Each row was made from one small tree. The marks that hang from a mark follow it in brackets, in alphabetical order. Every link used is in the known rows. Write each row's tree.
Known rows
Y{D{P T} N}: [ -1  12 -24   1  10   7 -10  -2   2   7   8   6  15 -14   7   3  11  -5
   9  -8   5 -13   2  -2  10  -2 -13  -2  -1  -1  -8  -3   6  13   4 -19
  -2 -10   1   8   6 -12  -6  -7  18  -6  -8]
N{T{D{Y}} W}: [  1  18 -14  -3   6 -34   3   0  -1 -14  -1  10  18  -4   3   5 -11   8
   5  -7   8 -10   7  -3   8   9   3  -9  -4  -2   8   4   3   2 -11  10
  -5 -10   0   2   2   4 -15  -6   1  -7 -11]
U{X{S}}: [ -7   8  -1  -1   5   6  -9   6   7  -5   8 -14   8  -3   6   4   4  -1
   4   5  -3  -9   5  -3   8   1   3  -1  -6   1   8  -5  10  -3  -3  -2
   1   4  -6   3   8  -7   3   4   1   5  -3]
W{N{T{D{P}}}}: [ -5  15  -3   3   2 -27  -3   2   8  -9  -6   8   8  -9  11   6   7   0
   4   2   4   2   0 -15   6   3  -2  -9  -5  -3   0  -1  12   5  -6  -3
 -27  -6  -6   6   8  -6   4   2  24 -11 -11]
N{T W}: [ -2  16 -10  -1   6 -29   4  -1   6 -14  -2  10  16  -3   7   2  -4   7
   7  -3   3  -8   2  -4   5   9   6 -10  -4  -2   0   7   1  -7  -4   9
  -7  -7  -4   2   2   4  -7  -8  -2 -12  -4]
X{S}: [-3 10 -4 -4 -1  7 -3  3  1 -4  2 -3  1 -1  3 -2  6 -1  6  6  0  1 -5 -5
  3  3 -2 -6 -3 -1  5 -1 -1 -1  1  6 -2  2  4  2  2  6  6  5  0  8 -4]
P{D{U{X} Y}}: [ -6   9  -2  -3  13 -10 -15   8 -10 -12  14 -11  15 -10   2   2 -11   1
   0  14  -1  -6   5  -3  10   0  -9  -8  -2   1  10   1  11   6  -9  -9
   3   2  -6   6   9 -13   2   4   6   6 -10]
D{P T{N} U}: [ -5  13   9  -6   7   1  -8   6 -10  -2  13  10  15 -10   0  12   0   1
   0  23  -1   7  13 -10   9  -5 -10  -5 -10   2  -4  -3  13  -2  26 -25
 -11   1 -15   8   5  -1  12 -14   4   4 -12]
P{D{T{N{W}} U Y}}: [ -3  13  -7  -4  10 -19 -11   6 -11 -13  18  -6  18  -9  -2   5 -10   4
   3  11   2   0  -7   1   6   1 -10 -15  -1   2   5   3   5   6  -3  -9
   4  -4  -3   5   8  -7   5  -4  -9   9 -13]
S{X}: [ -6  13  -2  -4   7  15  -4   3  -7  13   0  -9   9  -1   5  -3  -6   3
   0   8  -2 -12  -9 -10   8   2   4   3  -3   1   9   4   1   4  11  -3
  -1   1  -5   3   5   4   4   6   0  -8  -9]
Y{N}: [ -3  11 -18   3   7   1 -11   0   2  17   6   9   3  -8   7   0   5   0
   8 -13   0 -10   2  -5   8   2  -6  -8   3   0  -1  -1  -2   9  -4  -6
   0  -2   2   6   6  -8  -5   2  16  -8  -2]
W{N{T{D{P U Y}}}}: [ -5  16   0   2   3 -28  -6   3   4 -11  -3  12  10 -10   7   7   4   1
   3   5   4   4   6 -15   7   1  -6  -4  -7  -4   3  -1  15   5  -4  -8
 -28  -4  -8   7   9  -6   9  -1  24  -8 -13]
N{T{D} W}: [  0  17 -12  -3   6 -31   4   0   0 -11  -5   8  17  -4   6   6  -9   8
   6  -5   8  -9   2  -6   8   9   6 -15  -3   0   3   5   2  -2  -8  14
  -9 -10   1   1   2   3 -20  -4  -2  -9  -8]
P{D{T U{X} Y}}: [ -8  11  -1  -2  11 -10 -15   9 -10 -14  20 -14  19 -11  -1   5 -12   2
   3  12   1  -4  -3   2   7  -1  -9  -8  -3   0   6   1  13   7 -10  -9
   6   0  -8   7   9 -13   4   3  -1   8 -13]
D{P T{N} U{X} Y}: [ -7  13   8  -2  10  -5 -16   9  -9 -12  24   7  22 -11  -3  14  -4   3
  -2  20  -3  -2  30  -3  10  -6 -14   9 -15   0   7  -6  22   7  17 -38
   1   3 -22   8   8  -8  22 -19   6   9 -17]
W{N{T}}: [ -7  15  -4   5   2 -27  -3   2  13 -10  -4   7   7  -8  11   4   9  -1
   7   0   1   4  -8 -13   4   3  -1  -7  -4  -5  -2   0   9   2  -6  -6
 -25  -3  -7   5  10  -6  11   2  17 -13  -8]
T{N}: [  0  11 -11  -2   9 -11  -4  -1   5   7   3   0   2  -3   8   7   2   0
  -1   3  -2   0  -1  -9  10   3  -1 -14  -1   0   3  -3  -4   5   8 -22
  -4  -1  -1   2   9  -5   5  -3  -2  -1  -6]
W{N{T{D{U Y}}}}: [ -6  17  -2   3   3 -27  -6   2   4 -11  -3   8   9  -9   7   7   2   1
   5   1   4   4  -4 -14   6   2  -4  -5  -6  -4   3  -2  13   7  -7  -5
 -26  -4  -6   6   9  -6   8   1  18  -9 -13]
W{N}: [ -5  12  -5   3   1 -17  -7   3   8  -4  -2   9   5  -9   8   1   9  -2
   6   1   0   3  -8 -12   5   0  -3  -5  -3  -3  -3  -3   6   5   1   0
 -22  -3  -5   5   9  -7   9   2  14  -8  -7]
S{X{U}}: [ -4  13  -4  -4   6   8  -4   0  -1  16   0  -5   3   6   4  -5  -5   2
   0   5   0 -15 -23 -10   4   1  11  -1  -4   3  11   3   0   1  11   5
   2  -1  -7   4   5   2   2   8   0  -7  -7]
D{P T{N} U{X{S}}}: [ -7  12  12  -5   6   7 -12  10  -5  -6  17  -1  17  -8   0  14   5   0
   1  24  -2   3  18  -8  10  -6  -7  -2 -12   4   1  -5  20  -7  22 -23
  -7   3 -18   7   7  -5  16 -13   2   9 -12]
P{D{U Y{N{W}}}}: [ -1  11 -12  -3  12 -12 -14   5 -13  -6  12   1  14 -10   1  -2  -7   3
   4   5   1  -7   3  -3   9   1 -13 -11   2   2   8   3   3   6 -10  -1
   3  -3   1   6   7  -9  -1   0   8   4  -9]
N{T{D{U{X} Y}} W}: [ -1  19  -6  -3   8 -30  -1   3  -3 -16   2   7  22  -5   2   9 -14   8
   5  -2   7 -10  12  -5  11   6   3  -6  -7  -1   8   3  10  -2  -8   6
  -7  -6  -5   3   5  -1 -12  -8   0  -5 -11]

Write each row's tree
[ -1  18  -6  -5   6 -28   2   1  -4 -11  -4   9  18  -4   4   7 -12   7
   6   0   8  -6   3  -8  10   6   5 -13  -5   1   3   4   5  -6  -4  12
 -14  -7  -2   3   2   3 -17  -5   0  -8  -9] : N{T{D{U}} W}
[ -4  12  -3  -4  11 -13 -11   8  -5  -8  15 -17  19 -10   2   8  -7   2
   3  13   2  -2  -8  -2   9   0  -2 -21   0   5   0   1   9  -3  -2  -5
   0  -3  -6   4  10 -13  -2  -2  -9   5  -9] : P{D{T{N{W}} U{X}}}
[ -1   8  -4  -8  11   6  -8  -1  -5  -9   1   7  15 -10   6   3   0  -5
   0  17   2  -3   9 -11  15  -4  -9   3  -9  -1  -2  -3  10   1  18 -20
 -15  -2  -4   8   5  -7  -3  -5  13   0  -9] : Y{D{P U}}
[ -4  15 -17   3   9  -9  -7  -1   2  13   2   6   5  -8  10   5   1   2
   7 -16   4 -11   1  -7   9   4  -3 -14   3  -1   2   1   2  10 -14  -6
  -5  -5   4   5   6  -7 -13   4  21 -11  -6] : Y{N{T{D}}}
[  4  12 -29  -2  11  -1  -7  -3   2   3   3  16  17 -12   9  -2  12  -2
   9  -7   5 -17  12  -5  14   1 -10  -2  -1   2  -5  -1   1   5   6  -4
  -3 -13   4   6   5 -10 -13 -13  17  -8  -4] : Y{D{P} N{W}}
[ -3  12  -5  -5   9 -14  -8   6  -9  -7  12 -10  16  -9   2   6  -7   2
   3  12   3   2 -13  -4   7   1  -4 -23   1   4  -1   3   4  -1   0  -3
  -2  -4  -2   4   8  -8  -2  -1  -9   5  -9] : P{D{T{N{W}} U}}
[ -2  17 -17   2  10 -14  -8   1   1   7   3   8  14  -8   7   7  -1   5
   9 -15   6 -16   9  -7  12   4   0 -12   0   2   2   1   6   0 -10   4
  -5  -7   0   5   7  -8 -16  -5  12 -12  -6] : Y{N{T{D{U{X}}} W}}
[ -3  10   6  -8   6   5 -10   7 -13   0   2  -1  11  -8   3   9  -7   0
  -2  16   3  -4  22 -14  15  -4  -3  -4  -8   3   9  -6  15   0   7   0
 -12   1  -4   6   4  -4 -13   3  13   7 -12] : T{D{P U{X{S}}}}
[ -3  11 -14  -3   9 -18  -5   5  -3  -6  11 -12  13  -8   4   3  -3   3
   4   6   2  -3 -17   0   5   4  -3 -26   4   3  -1   4  -1   4  -6   0
   4  -8   2   2   7  -8  -5   1 -10   4  -8] : P{D{T{N{W}}}}
[ -4  13 -11  -2  10 -13 -14   6 -13  -7  19  -1  19 -12  -2   2  -8   4
   7   3   3  -5  -5   2   5   1 -13 -11   2   2   3   4   6   8 -10  -1
   7  -5  -2   7   6  -9   1  -3  -1   6 -11] : P{D{T U Y{N{W}}}}
[  1  17 -24  -2   9   0 -11  -2  -2   3   9  10  22 -12   2   5   3  -2
  13 -12   9 -11 -10   0  12  -2  -8  -3  -1   2 -10  -2   4   3   6  -5
  -5 -10   2   6   6 -11  -9 -12   0  -6  -7] : Y{D{T U} N{W}}
[ -9  12  11  -2   8   0 -16  10 -12 -16  24   8  24 -13  -5  10  -7   3
   1  19  -2  -5  29  -1   8  -7 -14  15 -16  -2   6  -4  24   6  12 -25
   1   5 -23  10   5  -6  18 -14   9   8 -16] : D{P T U{X} Y}
[ -2  15 -12  -1   4 -15  -2   1   2   0  11   2  14  -6   2   9  -2   3
   6  -2   2   0 -12   1   4   3   1 -14  -2   0  -4   0  -1   4   7  -7
   1  -6  -5   1   5   0   1  -9 -16   1  -8] : D{T{N{W}}}
[ -2  14   5  -6   6  -6  -7   6 -10  -5  13  15  19 -10  -1  11  -1   3
   1  21   0   5  16  -9   9  -4  -7  -6 -11   4  -4  -1  11  -5  28 -16
 -10  -2 -14   6   3   1   9 -19  -2   3 -11] : D{P T{N{W}} U}
[ -5   9  -1  -4  10  -7 -14   9 -10 -14  14 -14  13  -8   1   1  -8   1
   1  14  -1  -5   5  -3   9   0  -9  -7  -2   1  12   0  11   3 -11  -5
   4   2  -4   6   9 -10   5   4   4  10 -10] : P{D{U{X{S}} Y}}
[  4  17 -10  -6  10 -20  -9   3  -9  -1   7   1  17  -5   1  14 -13   5
  -2   3   5  -6  15  -8  18   1  -2  -9  -6   4  14  -8   7   5   5 -11
  -3  -6  -1   2  10  -7  -7 -11  -9   7 -15] : T{D{U{X} Y} N{W}}
[ -4  12  -7  -6   9   4  -8  -1  -3  -9   6  -3  18 -10   2   7  -6  -5
   6   7   6  -1 -16  -2  10  -4  -6   0  -6  -2  -7  -3   9   5  11 -17
 -10  -3  -3   6   6  -7  -1  -3  -4   1 -10] : Y{D{T U}}
[ -6  16   1   2   3 -25  -4   3   4  -9  -5   9   9 -10   9   7   6   0
   4   6   4   4   2 -17   8   1  -3  -8  -6  -2   0  -1  15   2  -3  -4
 -30  -4  -8   7   8  -6   6   1  24 -10 -12] : W{N{T{D{P U}}}}
[ -6  11  -3  -4   9 -11 -12   7 -13 -13  18  -8  16 -11  -2   3 -13   2
   4  12   2   0  -7   1   5  -1 -11 -11  -1   0   4   3   8   9  -8  -7
   3  -1  -4   7   6  -7   4   2  -1   9 -13] : P{D{T U Y}}
[ -1  13  -2  -7   6  -5 -11   3 -16  -1   4   5  10  -8  -2   7 -17   2
   0   4   5  -3   8  -8  13  -2  -7  -1  -6  -1  12  -5   8  13  -1  -5
  -7   0   1   5   4  -2  -9   4   6   6 -15] : T{D{U Y}}
[  1  12 -17  -5   9  -6  -3  -1   3  -8   5   2  19 -10   6   6   5  -3
   4   7   4  -5  -1  -2  10   0  -6  -5  -6  -1  -6  -3   5   6  15 -19
  -5 -10  -3   4   5  -6  -2 -12  -2   0 -10] : Y{D{P T{N{W}}}}
[ -2  13 -10  -6  11  -1  -8  -2   0  -5   6  -4  17  -8   4  10  -3  -5
   4   6   5   2 -16  -4  12  -3  -5  -5  -6  -1  -6  -4   7   5  13 -25
 -10  -4  -2   5   8  -9   2  -6  -7   2 -10] : Y{D{T{N} U}}
[ -5  16  -5   2  12 -13 -16   4  -4  -7  16  11  20  -8   1   7  -7   4
   6  -4   0 -13  21  -3  12   0  -9   9  -8   0  10  -2  15   3  -5 -16
   0   2 -11   8   9 -11   7 -12  11  -4  -9] : D{U{X} Y{N{T W}}}
[ -3  12  -7  -1   6 -12  -7   4  -5  -9  18  12  14  -9  -1   7   0   4
   0  10  -2  -2  18   1   4   0 -14   3  -9  -4   5  -2   7  16  10 -30
   7  -4 -12   5   4   0  17 -16   4   7 -16] : D{P T{N} Y}
[  7  15 -18  -7   7 -20  -1   0  -4   7  -2   1   9  -4   6  10  -6   4
  -1  -3   6  -5   1  -9  14   4   4 -21   0   4   6  -5  -4   4   5   1
  -5 -10   7  -1   7  -2 -17  -5  -9   2 -11] : T{D N{W}}
[ -5  16  -6   4   2 -30  -4   2   8 -10  -3   7   9  -9   9   6   4   1
   5  -3   4   1  -5 -12   5   3  -3  -7  -4  -5   3  -1  11   9 -11  -5
 -23  -5  -5   5   9  -6   7   2  18  -9 -12] : W{N{T{D{Y}}}}
[ -2  15  -2  -2   9 -10 -12   4 -13  -8  12  30  17 -10   0   2  -1   5
   3   9   0  -8  38  -9  10  -1 -18  10 -10  -1   8   1  12   3   8 -17
  -5   0 -12  10   3  -1  11 -19  25  -3 -11] : D{P U Y{N{T W}}}
[  2  14  -5  -8   9  -9  -7   1  -8  10  -1  -2   6  -5   5  14 -10   1
  -4   6   5   3   1 -14  16  -1  -1 -19  -3   3   7  -7   3   5   9 -16
 -13  -2   3   3   9  -5  -9   1  -1   5 -13] : T{D{U} N}
[  0  11 -16  -3  13  11 -14  -2  -4   6   4  12  13 -13   8   2   8  -6
   5   2   4 -10  13 -10  16  -4 -15   1  -4   1  -5  -4   9   6  10 -21
 -10  -5   0  10   7 -13  -5  -7  25  -6  -7] : Y{D{P U} N}
[ -2  16   2  -5   7 -13 -10   7 -15 -13  20  21  22 -10  -6   9  -5   5
   1  17   0   2  24  -4   8  -3 -15   6 -13   0   4  -2  12   5  21 -24
   0  -1 -16   7   3   2  20 -24  -1   9 -16] : D{P T{N{W}} U Y}
[ -4   9  -3  -5  11 -11 -12   6 -13 -12  12  -5  12  -9   1  -1 -11   1
   0  14   0  -2   1  -4   8   0 -11 -10  -1   0   9   2   5   7  -7  -7
   0   1  -1   7   7  -7   2   4   5   7 -11] : P{D{U Y}}
[ -1  15 -20   3   8 -20  -8  -1   0  -3  11  17  12  -6   3   0  -2   5
   7 -15   1 -13  11   1   6   6  -9   2  -2  -4   8   2   1  12 -12  -8
   7  -5  -1   5   4  -2   4  -9  11  -5  -8] : D{Y{N{T W}}}
[ -6  15   4  -4   7  -4  -9   4  -6   1  13   2  13  -7  -1  13  -7   1
   3   9   1   8 -10  -5   7  -4  -3  -9  -6   1  -4  -3   8   1  16 -21
  -8   2 -10   6   7  -3   9  -7 -10   4 -11] : D{T{N} U}
